What can hang from each mark
botagi: fifema nopu viveb
nopu: botagi mena toki
moki: param
toki: nopu
param: moki nopu suga
kekad: suga

Known rows, with every way that one mark hangs from another
param{nopu suga}: [-0.30  0.19  0.30 -0.09  0.27  2.57  0.49 -1.08 -0.34  1.92  0.43  0.39
 -0.71 -0.62  0.18 -2.10 -1.02 -1.17]
nopu{mena toki}: [-1.22  0.18  1.89  0.66  0.31 -1.49 -1.10  0.77 -0.64  1.06  1.57  0.51
 -0.19  1.95  0.37 -3.33 -0.32 -0.19]
toki{nopu{botagi{viveb}}}: [ 1.81 -0.21  2.25 -1.31  1.74  1.67  0.64 -1.56  1.10  1.19  0.79  1.46
  1.53 -0.48  0.26 -1.16  0.23  0.32]
param{moki}: [ 0.72  1.01  0.60  2.15 -0.65  4.70  0.30 -0.63  0.65  2.11  1.85 -0.49
  0.62 -0.43 -0.23 -2.72 -0.01 -0.80]
toki{nopu}: [-1.02 -0.40  3.01  0.13 -0.61  1.14 -0.16 -1.15  0.36  1.97  1.23  0.41
  1.98 -0.91 -0.06 -3.21  0.15  1.28]
moki{param}: [-1.62 -0.93  1.40 -1.28 -1.23  1.70  0.25  0.39 -0.03  2.09  1.60 -0.24
  1.86 -0.61 -0.47 -3.24  1.11  0.64]
kekad{suga}: [ 0.56  0.01  3.17 -1.30 -0.07 -1.05 -0.08 -0.42  0.01  2.25  1.70  0.80
  1.84  1.00 -2.58 -1.69  0.72 -0.01]
toki{nopu{botagi{fifema} mena}}: [-1.28  0.52  2.81  1.84  3.01 -0.84 -0.13  0.11 -0.38  1.16  0.99  0.85
 -0.84 -0.01 -0.71 -0.88  1.74  1.38]
nopu{botagi mena toki}: [-1.30  0.46  1.23  1.00  2.57 -0.95 -0.65  0.49 -0.57  0.69  1.03  1.03
  0.05  2.71 -1.03 -2.46  0.21 -0.65]
moki{param{suga}}: [-2.36 -1.17  0.82 -1.19 -0.93  0.23  0.45 -0.11 -0.46  1.94  0.12 -0.10
  0.47 -0.64  0.36 -2.81  0.49  0.31]
moki{param{nopu{toki}}}: [-3.36 -0.63 -0.32 -1.41 -0.14  0.85 -0.50  0.45 -0.43  1.24  0.77 -0.03
  0.32  0.12  0.95 -3.60 -0.29  0.62]
toki{nopu{botagi{viveb} mena}}: [ 0.57 -1.00  2.33  0.64  2.74 -0.65 -0.22 -0.62  0.19  0.76  0.73  1.14
 -0.71  0.11 -0.10 -1.49  0.37 -0.42]
param{moki nopu{mena}}: [-0.88  0.29 -0.84  4.57  1.12  3.02 -0.62  0.33 -0.45  1.57  1.62 -1.08
 -2.93 -0.53 -0.30 -3.10 -0.53 -2.33]
param{moki nopu}: [ 0.08  1.01 -0.78  2.58  0.22  5.48  0.21 -0.72  0.44  2.02  1.71 -0.77
 -0.73 -1.02 -0.15 -2.70 -0.72 -1.59]
param{nopu{toki} suga}: [-1.44  0.61 -0.06 -0.67  0.59  0.93 -0.12 -0.92 -0.61  1.21 -0.21  0.79
 -0.84  0.67  1.49 -2.59 -1.77 -0.45]
moki{param{nopu{toki} suga}}: [-3.95 -0.96 -0.89 -1.43  0.26 -0.49 -0.23 -0.13 -1.06  1.11 -0.81  0.12
 -1.11 -0.01  1.78 -3.21 -0.91  0.34]
param{nopu}: [ 0.22  0.53  0.85 -0.04 -0.08  3.67  0.24 -0.52  0.27  2.02  1.93  0.21
  0.81 -0.57 -0.49 -2.58 -0.36 -0.82]
botagi{fifema nopu{mena toki} viveb}: [-2.70  0.34  2.87 -1.55  0.82  1.14 -0.77  0.27 -0.15  1.12  1.99  2.44
 -2.59  1.23  3.11  0.72 -0.18  0.99]
toki{nopu{botagi mena}}: [-1.78 -0.72  2.45  2.21  2.57 -0.65 -0.50 -0.35 -0.49  1.20  0.68  0.53
  0.11  0.48 -1.47 -2.62  0.80 -0.07]
param{moki suga}: [-0.03  0.72 -0.04  2.26 -0.26  3.43  0.56 -1.09  0.05  1.99  0.43 -0.36
 -0.85 -0.63  0.47 -2.46 -0.71 -1.02]

Rows
[ 1.21  0.39  2.73  0.41  3.15 -0.77  0.20 -0.24  0.30  0.83  1.03  1.41
 -1.47 -0.25  0.75  0.22  1.36  1.03] | toki{nopu{botagi{fifema viveb} mena}}
[ 1.96  1.69  1.49 -0.83  3.15 -1.33  0.00  0.71  0.17  0.28  1.42  1.90
 -1.40  1.83  1.36  0.35  0.69  0.38] | nopu{botagi{fifema viveb} mena toki}
[-1.96  0.50 -1.14  3.93  1.36  1.20 -1.18  0.44 -0.76  0.90  1.10 -0.67
 -3.03  0.71  0.93 -3.49 -1.27 -1.65] | param{moki nopu{mena toki}}
[-1.10  1.29 -1.16  2.03  0.35  3.44 -0.37 -0.57  0.16  1.28  1.00 -0.34
 -0.83  0.07  1.14 -3.24 -1.47 -0.84] | param{moki nopu{toki}}
[-4.97 -1.68 -0.83  0.53  1.06 -2.82 -1.05  0.96 -1.88  0.63 -0.91 -0.21
 -3.40  0.62  1.58 -3.56 -0.82 -0.43] | moki{param{nopu{mena toki} suga}}
[-2.67  0.29 -1.71  3.81  1.91  0.03 -0.96 -0.09 -1.27  0.74 -0.54 -0.60
 -4.55  0.68  1.72 -3.01 -1.93 -1.88] | param{moki nopu{mena toki} suga}
[ 2.61  0.02  1.46  0.20  2.44  0.94  0.26  0.07  0.40  1.02  1.74  1.15
 -0.48  0.99 -0.90 -0.92  0.56 -1.86] | nopu{botagi{viveb} mena}
[-1.46  1.17  3.01 -3.41 -0.13  3.48  0.01 -0.71  0.69  1.51  2.14  2.73
 -0.14  0.62  3.39  0.93 -0.27  1.81] | botagi{fifema nopu{toki} viveb}
[ 2.25  1.15  2.71 -1.45  2.13  1.66  0.97 -1.18  1.19  1.21  1.14  1.80
  0.72 -0.96  1.01  0.49  1.21  1.84] | toki{nopu{botagi{fifema viveb}}}
[-3.83 -1.91 -0.55  1.20  0.95 -0.80 -0.45  0.89 -1.57  1.39 -0.31 -0.62
 -3.26 -0.68  0.19 -3.02 -0.07 -1.10] | moki{param{nopu{mena} suga}}
[-2.81 -1.25 -0.51 -0.78 -0.10  1.31  0.37 -0.19 -0.72  1.76 -0.24 -0.34
 -1.04 -1.31  0.74 -2.75 -0.16 -0.39] | moki{param{nopu suga}}
[-5.69 -0.85  2.63  0.24  0.29  1.26 -1.48  0.12 -1.00  1.49  1.69  1.51
 -1.06  2.07  0.83 -2.04 -0.74 -0.04] | botagi{nopu{mena toki}}
[ 0.54  1.39 -1.45  3.11  2.39  6.03  0.62 -1.02  0.50  1.56  1.19 -0.33
 -0.49 -0.30 -1.43 -1.86 -0.17 -2.05] | param{moki nopu{botagi}}
[-0.74  1.85  1.60  0.81  3.01 -1.10 -0.30  0.95 -0.55  0.68  1.45  1.44
 -0.69  2.33 -0.07 -0.72  1.11  0.85] | nopu{botagi{fifema} mena toki}
[ 4.14  2.10  1.82 -1.78  1.94  3.38  1.46 -0.51  1.40  1.40  2.14  1.85
  0.95 -0.11  0.37  1.02  1.34  0.45] | nopu{botagi{fifema viveb}}
[-0.63  0.71 -1.35  2.70  0.41  4.38  0.47 -1.25 -0.12  1.86  0.15 -0.56
 -2.34 -1.23  0.68 -2.33 -1.34 -1.90] | param{moki nopu suga}
[-3.27 -1.71  0.05  1.25  0.54  0.10 -0.67  1.37 -0.97  1.50  1.32 -0.85
 -1.69 -0.70 -0.55 -3.41  0.59 -0.83] | moki{param{nopu{mena}}}
[-1.22 -0.21 -0.40  2.09  3.49  0.68  0.12 -0.28 -1.09  1.10 -0.02  0.47
 -2.69  0.67 -1.34 -1.43 -0.35 -2.37] | param{nopu{botagi mena} suga}
[-3.32 -0.33 -1.10 -1.00  2.09  1.33 -0.07  0.23 -0.37  0.83  0.28  0.51
  0.51  0.88 -0.16 -2.74  0.22  0.05] | moki{param{nopu{botagi toki}}}
[-3.23 -0.94  2.63 -1.35  0.50  1.35 -1.19 -0.12 -0.28  1.13  1.79  2.07
 -1.71  1.68  2.19 -1.02 -1.09 -0.48] | botagi{nopu{mena toki} viveb}
